Known rows, with every way that one mark hangs from another
{Z_322 Z_709 {Z_799 Z_858}}: [-0.072 -1.132 -3.003  0.454 -0.119 -3.333  1.325 -0.984 -2.394 -1.436
 -1.202  2.688  0.755 -2.504  0.421  2.819  1.505]
{Z_799 {Z_305 Z_709}}: [-0.688 -0.072  3.697 -1.056  0.167 -1.078  0.086 -1.276 -0.551  2.811
  0.617 -3.214 -2.457 -0.672 -0.072 -3.156 -0.201]
{Z_322 Z_709}: [-0.012 -0.597 -1.753 -1.416  0.099 -2.248 -1.177  0.740 -0.884  1.643
 -1.580  0.344 -0.793 -0.295 -0.323  0.270  1.223]
{Z_799 {Z_305 Z_197 {Z_709 Z_858}}}: [ 0.543  0.475  1.735 -0.503  1.084 -0.518 -0.183 -1.870 -0.208  2.627
  1.833 -3.893 -3.736 -0.637  0.149 -4.269 -0.513]
{Z_197 Z_305 {Z_322 Z_709 Z_799} Z_858}: [-1.973  2.744 -0.365  0.299 -0.847  2.921  0.577  2.766  1.760 -2.864
 -3.242  3.636  2.962  2.669 -1.849  4.061  1.699]
{Z_197 Z_305 {Z_858 Z_709}}: [-0.961  1.798 -1.552 -1.249 -0.179  3.596 -0.764  3.315  1.950 -1.461
 -1.350  1.053  1.850  3.151  0.493 -0.035 -2.905]
{Z_709 Z_858}: [ 2.492 -0.978 -2.599  0.532 -1.079 -1.915 -2.192 -0.227  0.606 -0.288
  1.134 -0.807 -1.202 -0.581  1.210 -1.411 -0.873]
{Z_197 Z_322 Z_858}: [-0.805  3.123 -0.461 -0.044 -0.869  1.594 -1.004  2.126  1.533 -0.330
 -1.266  0.789 -0.099  1.519 -0.347  1.175  1.081]
{Z_197 Z_305 {Z_322 Z_799}}: [-0.128 -0.132  2.220  1.557 -0.985  0.034 -0.825  1.824  0.744 -0.936
 -1.773  3.938  2.566  1.839 -1.018  2.685  0.679]
{Z_305 {Z_709 Z_858}}: [ 1.106  0.897  0.762 -0.770 -3.204 -2.979 -1.227  0.158  0.415  0.065
  0.220 -2.230 -2.841 -0.466 -0.704 -4.359 -2.210]
{Z_305 Z_197 {Z_709 Z_858}}: [ 2.176  1.600 -0.469 -0.921 -1.323 -1.912 -1.376 -0.368  0.027  1.421
  1.316 -2.497 -4.372 -0.034 -0.560 -5.534 -2.354]
{Z_799 {Z_305 {Z_197 Z_322}} {Z_858 Z_709}}: [-1.040  0.600 -0.817  2.189  3.895 -0.816  0.804  0.267 -1.573  0.585
  0.993 -1.539 -1.651 -1.590  2.308 -0.457 -0.570]
{Z_197 {Z_322 {Z_709 Z_858} {Z_799 Z_305}}}: [-1.365  0.381 -0.516  1.549 -0.547 -1.869  0.092  0.061 -0.030 -0.214
 -1.210  1.548 -0.097 -0.987 -1.558  2.368  3.549]
{Z_322 {Z_197 Z_305} {Z_709 Z_858} Z_799}: [ 1.744 -3.700 -2.556 -0.399 -0.366  1.164  0.168 -1.348  0.389 -1.343
  0.768  1.466  3.003 -0.053 -1.004  2.488  1.168]
{Z_799 {Z_305 Z_709} Z_858}: [-0.155 -0.069  2.656  0.956  1.273 -2.231  1.440 -1.376 -1.771 -0.086
  0.732 -3.395 -1.896 -2.353  1.998 -1.947 -1.239]
{Z_799 Z_305 Z_858}: [ 0.587 -1.329  0.867  1.608  2.940 -1.444  0.863 -1.643 -1.910  0.177
  1.172 -2.164 -0.622 -2.372  3.288  0.194 -0.171]
{Z_197 Z_305 Z_858}: [ 0.724  1.196 -0.120 -1.171  0.002  3.671 -0.890  1.827  1.731 -1.338
 -0.962  0.703  1.984  2.988  0.885  0.501 -1.830]

Rows
[-1.295  0.502 -0.393  0.678 -1.144 -2.346 -0.403  0.993 -0.513  0.346
 -2.102  3.118  0.240 -0.385 -1.810  2.694  3.177] -> {Z_197 {Z_322 Z_709 Z_799}}
[ 0.670  0.491  1.762  0.837  2.648 -1.475  1.319 -1.820 -2.043  0.868
  1.510 -3.563 -2.974 -2.063  2.099 -2.812 -1.339] -> {Z_799 {Z_305 Z_197 Z_709} Z_858}
[-1.404 -1.356 -0.756 -0.732  0.580 -1.624  1.302 -2.151 -1.706  1.251
 -0.665  1.264  0.117 -1.732 -0.882  1.900  3.064] -> {Z_322 Z_709 {Z_799 Z_305}}
[ 1.197 -3.285  1.440 -0.772 -0.357  0.913  0.929 -3.874 -0.310  1.369
  3.125 -1.442  0.404 -1.401 -0.471 -0.774  0.641] -> {Z_322 Z_197 {Z_799 {Z_305 {Z_709 Z_858}}}}
[-1.715  3.097 -0.013 -0.056 -0.165  3.119 -0.500  3.972  2.290 -2.118
 -3.417  1.966  2.176  3.325 -1.320  2.881  1.015] -> {Z_197 Z_305 {Z_322 Z_709} Z_858}
[-1.614  0.344  0.123  1.841  0.374 -2.272  0.933  0.137 -1.138 -0.473
 -1.610  1.908  0.320 -1.529 -0.634  3.219  3.296] -> {Z_197 {Z_322 Z_709 {Z_799 Z_305 Z_858}}}
[ 0.046 -0.527  1.413 -0.593  0.002 -1.035  0.995 -2.938 -1.416  2.070
  1.340  0.132 -1.518 -1.180 -0.469 -1.404  0.647] -> {Z_322 {Z_799 {Z_305 Z_197 Z_709}}}
[-0.175 -1.005 -2.978  0.110  0.968 -1.352  0.954 -2.595 -1.083  0.265
  0.550  0.512 -0.921 -1.953 -0.579  0.928  2.734] -> {Z_322 {Z_709 Z_858} {Z_799 {Z_305 Z_197}}}
[-0.828  0.507 -0.607  2.091 -0.981 -2.509 -0.123  1.170 -0.772 -0.887
 -1.018  3.064  0.466 -0.904 -0.110  2.162  0.900] -> {Z_197 {Z_322 {Z_799 {Z_858 Z_709}}}}
[-0.350  1.255  2.897  1.629 -2.988 -0.947 -0.419  1.974  1.488 -2.284
 -1.762  2.218  1.131  1.505 -2.243  0.233 -0.553] -> {Z_197 {Z_305 {Z_709 Z_858}} {Z_322 Z_799}}
[-0.374 -0.275 -1.456  1.405  4.105 -0.763  0.861 -0.532 -2.023  0.905
  1.569 -2.138 -1.799 -1.850  2.984 -1.190 -1.361] -> {Z_799 {Z_305 Z_197} {Z_858 Z_709}}
[ 2.689 -2.625  1.551 -1.165 -0.620  1.590 -1.530  0.005  1.222  0.824
  1.548 -1.743  1.146  1.446 -0.016 -1.782 -2.082] -> {Z_322 {Z_197 {Z_305 {Z_709 Z_858}}}}
[-3.455  3.143 -1.247  0.453 -0.736  1.955  0.879  1.659  1.196 -0.812
 -0.982  1.789  0.447  0.709 -1.142  1.797  1.282] -> {Z_197 {Z_322 {Z_799 Z_305}} {Z_858 Z_709}}
[ 0.676 -1.931 -1.520 -1.302 -0.293  4.246  0.440 -0.477  1.061 -0.707
  1.467  1.867  3.595  1.519 -0.184  1.657 -1.104] -> {Z_322 {Z_197 Z_305 {Z_858 Z_709}} Z_799}
[ 1.769 -0.921  1.346 -2.172 -0.387  4.078 -0.715  0.423  1.752  0.367
  1.083 -1.679  1.529  2.337 -0.028 -1.177 -2.068] -> {Z_322 {Z_197 {Z_305 Z_709} Z_858}}
[-0.135  0.025  2.553 -0.431 -0.206 -1.272 -0.065 -1.451 -0.074  1.652
  1.052 -3.755 -2.646 -0.981  0.045 -3.392 -0.420] -> {Z_799 {Z_305 {Z_709 Z_858}}}
[ 1.592 -3.703 -1.262  0.641  0.518  1.160  0.791 -0.819 -0.722 -1.598
  1.669  1.987  3.645 -0.390  1.208  2.063 -1.690] -> {Z_322 {Z_197 Z_305} {Z_799 {Z_858 Z_709}}}
[ 1.003 -1.208 -2.057 -2.110  0.337  3.175 -1.113  0.315  1.070  1.470
  1.762 -1.336  0.772  1.075  0.621 -0.682 -1.265] -> {Z_322 {Z_197 {Z_858 Z_709}}}
[-0.033  2.506  1.705 -1.870 -1.629  2.845 -0.287  2.102  1.864 -1.506
 -1.382 -0.470  0.707  2.988 -0.373 -1.682 -2.917] -> {Z_197 {Z_305 Z_709} Z_858}
